Each row was made from one small tree. The marks that hang from a mark follow it in brackets, in alphabetical order. Every link used is in the known rows. Write each row's tree.
Known rows:
dutufif{tomad{kunen{penol}}}: [-3.09 -0.90  3.91 -1.34  1.56  3.34 -0.13  3.72 -1.83  2.44  0.13  0.14
  2.48  0.39  4.90 -1.71 -0.03  2.15  0.65 -0.43 -0.91  4.91  0.19]
penol{kunen{lale lumi tofop}}: [-2.79  0.03  2.29 -0.36  0.61 -0.55 -0.50 -0.45  0.15  1.07  0.32  0.18
  0.15  0.30  1.22 -3.15 -1.08 -1.77 -0.03  0.59  1.24  1.17 -1.19]
penol{kunen}: [-2.66  0.84  2.58 -1.07  1.72  2.88  1.98  1.86  0.80  1.87  1.32  0.20
  1.64  0.61  3.85 -0.74 -2.39  1.46  0.84  0.78  0.47  3.16  1.37]
lumi{kunen}: [-1.90 -0.54  0.85  0.42  3.42  3.88  1.39  2.03  0.30  3.25  1.27  0.92
  3.44  1.45  4.49 -0.66 -2.24  1.34  2.19  1.02  1.92  4.42  1.68]
kunen{lale penol tomad}: [-4.51  0.88  2.51 -1.63  0.33 -1.26 -0.94  0.02 -1.20  2.57  0.41  1.71
  2.58  1.28  2.03 -2.80 -0.29  0.11 -0.46  0.57  0.23  2.89 -0.87]
kunen{lumi tofop{dutufif}}: [-2.66  1.39  1.95  0.14  4.57  2.33 -0.06  2.80 -0.91 -0.37  0.23  2.63
  2.50  1.96  4.48 -1.19 -2.63 -1.18  0.35  1.46  1.60  0.50  0.19]
lumi{kunen{lale tofop tomad{dutufif}}}: [-4.22 -2.31  0.78  0.85  1.89  1.11 -1.52 -0.69  0.05  2.13  0.77  0.44
  1.49 -0.19  1.51 -3.62 -2.09 -1.39  2.24  1.05  0.77  2.68  0.49]
lumi{kunen{penol tomad{dutufif}}}: [-3.80 -1.13  2.47 -0.33  1.68  2.81 -0.53  0.12 -0.83  2.80 -1.24  0.28
  2.49  0.13  3.65 -2.39 -0.68  3.22  1.78  0.55  0.70  3.86  1.41]
penol{kunen{lale lumi tofop{dutufif}}}: [-3.20  0.50  1.68  0.15  2.10  0.63 -1.66  0.59 -0.32 -0.51  0.48  2.30
  0.41  0.18  1.88 -3.10 -2.06 -2.43 -0.60  0.29  1.43  0.78  0.25]
dutufif{tomad{kunen{lumi}}}: [-1.66 -0.81  2.70 -0.59  1.47  4.41 -0.55  2.21 -2.44  1.65  0.00  1.37
  2.76  0.39  4.46 -1.69 -1.61  1.09  1.01  0.27 -0.47  4.21 -1.58]
lumi{kunen{lale}}: [-2.32 -0.79  0.36  0.83  2.07  2.18 -0.21  1.03  0.54  3.30  1.70  1.65
  2.98  1.58  2.76 -1.35 -2.19 -0.49  1.44  0.55  1.90  4.17  1.42]
sinozar{lale}: [-3.13  0.33  1.56  0.72  2.57  2.70  0.44  3.68  0.64  1.63  2.14  1.34
  3.23  2.93  3.32 -1.00 -2.51 -0.92  0.63  2.48  0.37  1.49  2.73]
tofop{dutufif kunen{penol tomad}}: [-5.07  0.80  1.77 -1.99  4.61  1.86 -2.76  3.38 -1.24  1.68  1.16  3.45
  2.19  1.33  3.64 -2.28 -1.40  1.46  0.07  0.55  0.67  3.37  1.82]
penol{kunen{tofop tomad}}: [-3.72 -0.51  1.67 -2.02  1.63  0.17  1.35  0.04 -0.38  1.00  1.11 -0.67
  0.47 -0.71  2.86 -3.11 -1.76  0.71  1.09  1.28  0.26  2.66 -0.43]
penol{kunen{lale tofop{dutufif{tomad}}}}: [-4.41 -0.22  2.33  0.43  1.88  0.74 -0.47  1.98 -1.27 -1.25  1.67  1.70
  0.18 -0.88  1.99 -2.53 -3.22 -1.74  0.14 -0.83 -0.70  2.43  1.24]
penol{kunen{tomad}}: [-3.02  0.28  1.67 -2.13  1.03  1.76  1.30  0.05 -0.49  1.56  0.90  0.75
  1.33 -0.28  3.26 -2.08 -2.23  1.97  0.80  1.05  0.02  3.28  0.08]
seni{tomad{dutufif kunen{lumi tofop}}}: [-1.99 -2.55  2.99 -1.39  2.63  2.81 -0.86  2.41  0.87  1.84 -1.36 -0.99
  1.79  0.33  4.39 -2.72 -1.53 -0.74  1.93  1.75 -0.20  1.18 -0.02]
lumi{kunen{lale penol}}: [-3.22 -0.51  1.76  0.34  1.70  0.89 -0.56  0.91  0.03  3.81  0.44  1.06
  2.86  1.17  2.55 -2.18 -0.11  0.58  0.56 -0.41  2.04  4.07  1.44]
seni{tomad}: [-2.24  0.42  2.25 -1.97  2.70  0.93  2.42  2.81  0.74  2.28  1.13  0.60
  3.78  1.96  4.81 -0.06 -2.99  0.79  1.24  1.44 -0.08  2.27  1.19]
dutufif{tomad{kunen{lale lumi tofop}}}: [-2.55 -1.92  2.22  0.21  1.04  1.24 -2.07  1.23 -2.01  1.15  0.35  0.58
  1.32  0.01  2.40 -3.61 -0.94 -2.17  0.74 -0.06 -0.31  2.91 -2.47]
seni{tomad{dutufif kunen{lale lumi tofop}}}: [-2.44 -2.61  2.61 -0.85  1.63  1.15 -2.60  1.24  1.16  2.26 -0.71 -0.52
  1.37  0.74  2.52 -3.64 -1.29 -2.73  1.31  0.97 -0.22  0.85 -0.39]
kunen{lumi}: [-1.75  1.70  2.51 -0.56  2.34  2.55  0.85  1.62 -0.61  1.90  0.01  1.98
  3.44  2.31  4.33 -0.46 -2.20  0.76  0.65  1.45  1.19  1.79 -0.96]

Write each row's tree:
[-3.73 -1.61  4.16 -0.48  3.00  3.44 -1.14  3.83  1.10  2.71 -0.56 -1.43
  1.23  0.84  4.52 -2.40  0.05  0.18  1.44  0.88 -0.02  2.19  1.21]
tomad{dutufif kunen{penol tofop}}
[-4.87  0.08  3.75 -0.44  0.33 -1.42 -2.45 -1.06 -1.62  1.16 -1.82  0.68
  1.10  0.76  1.25 -4.28  0.11 -1.12 -0.10  0.74  0.32  0.18 -2.00]
kunen{lale lumi penol tofop tomad{dutufif}}
[-3.77 -0.93  3.85 -0.22  1.06  3.20 -3.19  2.56  1.35  3.38 -0.28  0.78
  1.89  1.19  3.18 -2.40 -0.15 -0.44  0.42  0.16 -0.13  2.97  1.53]
tomad{dutufif kunen{lale penol}}
[-3.15  1.09  1.07  0.34  4.23  2.22 -4.38  2.67 -0.20  1.63  1.52  4.83
  2.30  2.28  2.30 -1.75 -2.37 -2.28 -0.29  0.61  1.53  1.89  0.80]
tofop{dutufif kunen{lale lumi}}
[-3.02 -0.62  4.38 -0.74  2.44  4.89 -1.46  3.67  0.93  3.08 -0.56 -0.05
  2.26  1.27  4.90 -1.64 -0.17  1.60  1.03  0.80 -0.32  3.15  1.75]
tomad{dutufif kunen{penol}}
[-3.67  0.00  2.54  0.51  1.29  0.44 -1.30  0.60 -2.54 -1.74  0.19  2.19
  0.07 -1.06  1.63 -3.09 -2.49 -1.70 -0.43 -0.77 -0.15  1.68 -0.37]
penol{kunen{lale lumi tofop{dutufif{tomad}}}}
[-2.79 -1.33  2.41  0.40  1.73  4.61 -2.62  2.38  2.06  2.96  1.00  1.35
  2.45  1.32  3.31 -1.87 -2.06 -1.66  1.30  0.88 -0.35  2.91  1.20]
tomad{dutufif kunen{lale}}
[-2.54 -1.64  4.20 -1.76  0.43  1.02 -3.36  1.05  0.69  3.02 -2.04  0.42
  2.09  0.71  2.77 -3.32  0.10 -0.27  0.23  0.28 -0.42  2.04  0.21]
seni{tomad{dutufif kunen{lale lumi penol}}}
[-2.74  1.09  1.32 -0.97  0.46 -0.13 -1.50 -1.32 -1.67  1.76  0.16  2.92
  2.84  1.63  1.77 -2.73 -1.99 -0.77 -0.24  1.00  0.74  1.96 -2.44]
kunen{lale lumi tomad}
[-4.67 -1.27  1.98  1.46  2.98  0.32 -1.24  2.24 -2.53  0.36  0.59  1.55
  1.61 -0.25  2.56 -2.94 -1.06 -0.57  0.80 -1.46  0.84  3.87  1.74]
lumi{kunen{lale penol tofop{dutufif{tomad}}}}
[-4.83  0.26  3.12 -0.53  1.00  0.18 -5.17 -0.14 -1.12  2.69 -0.99  2.52
  1.10  0.79  0.77 -3.74 -0.12 -0.14 -0.05  0.32  0.23  1.83 -0.88]
tofop{kunen{lale lumi penol tomad{dutufif}}}
[-3.97  0.67  1.17  0.67  4.23  0.99 -0.96  3.11  0.43  0.38  2.27  2.55
  2.44  1.99  3.13 -1.65 -3.17 -3.17  0.27  1.11  1.08  1.07  1.30]
kunen{lale tofop{dutufif}}
[-3.98 -0.09  0.88 -0.93  1.45 -0.52 -2.26 -1.19 -1.60 -0.94  0.22  2.61
  0.15 -0.61  1.10 -4.42 -2.06 -1.65 -0.62  0.35  0.90  1.14 -0.85]
penol{kunen{lale lumi tofop{dutufif} tomad}}
[-2.08 -2.09  0.98 -1.41  3.38  0.82 -2.78  2.48  0.10  0.85  0.32  1.60
  1.94  0.84  3.12 -3.46 -1.82 -3.14  0.30  0.98  0.80  1.30  0.12]
seni{tomad{kunen{lale lumi tofop{dutufif}}}}
[-4.21  0.54  2.10 -1.38  1.19 -1.35 -4.24  0.03 -1.78  3.13 -0.12  2.66
  1.36  1.18  0.86 -3.78  0.52 -0.20 -0.72  0.27  1.01  2.53 -1.72]
tofop{kunen{lale lumi penol tomad}}
[-2.54 -1.11  0.83  0.18  3.58  2.57 -3.74  2.43 -0.07  0.80  0.74  2.63
  1.70  1.23  3.00 -3.31 -1.58 -3.19 -0.05  0.93  1.33  1.79 -0.38]
tomad{kunen{lale lumi tofop{dutufif}}}
[-3.32  1.26  3.35 -0.92  3.00  1.41 -1.91  2.73 -0.86  3.33  0.00  1.55
  1.86  1.93  3.30 -1.58  0.27  1.30  0.03  0.54  1.36  2.30 -0.12]
tofop{kunen{lumi penol}}
[-2.81 -2.33  4.15 -1.71  2.25  1.39 -1.20  2.42  0.20  2.18 -2.47 -1.71
  1.44  0.31  4.12 -3.32  0.39  0.32  1.12  0.90  0.01  1.02 -0.05]
seni{tomad{dutufif kunen{lumi penol tofop}}}
[-4.35  0.93  2.51 -1.39  3.25 -0.03 -1.09  1.20 -3.10 -0.44 -1.15  2.04
  2.08  1.00  3.51 -3.25 -0.66  0.62 -0.71  0.91  1.23  0.93 -1.18]
kunen{lumi penol tofop{dutufif} tomad}
[-2.75  0.80  1.41  0.04  2.51  1.16 -3.30  1.51  0.15  3.23  1.53  2.98
  2.09  2.08  1.67 -1.93 -1.49 -1.82  0.26  0.71  1.41  2.21 -0.57]
tofop{kunen{lale lumi}}
[-4.28  0.56  0.48 -1.23  5.20  3.11 -2.31  3.62 -0.75  1.35  2.42  3.85
  2.46  1.31  3.78 -1.70 -3.39  0.16  0.80  1.22  0.34  3.26  1.58]
tofop{dutufif kunen{tomad}}
[-3.17  0.02  2.58 -0.62 -1.16  1.23 -2.28 -2.46 -0.55  0.86 -1.09  1.84
  0.82 -0.51  0.93 -3.57 -2.14 -0.06  0.16  0.62 -0.22  1.76 -1.03]
penol{kunen{lale lumi tomad{dutufif}}}
[-3.39 -0.86  2.44 -0.45  3.13  1.29 -4.00  2.35 -0.64  1.21 -0.34  1.97
  1.32  1.12  3.07 -3.77  0.38 -2.07 -0.76  0.23  1.50  1.66 -0.08]
tomad{kunen{lale lumi penol tofop{dutufif}}}
[-2.02 -0.67  2.31 -0.14  2.87  5.59 -1.55  3.53 -2.53  0.03  0.00  3.30
  3.15  0.46  4.98 -1.50 -2.79  0.74  0.66  0.23 -0.28  3.82  0.17]
tofop{dutufif{tomad{kunen{lumi}}}}
[-3.27  1.03  3.74 -0.77  2.38 -0.05  0.79  1.65 -1.35  1.73 -0.83 -0.13
  2.01  1.90  3.80 -1.92  0.27  0.51  0.06  0.96  1.65  0.88 -1.37]
kunen{lumi penol tofop}
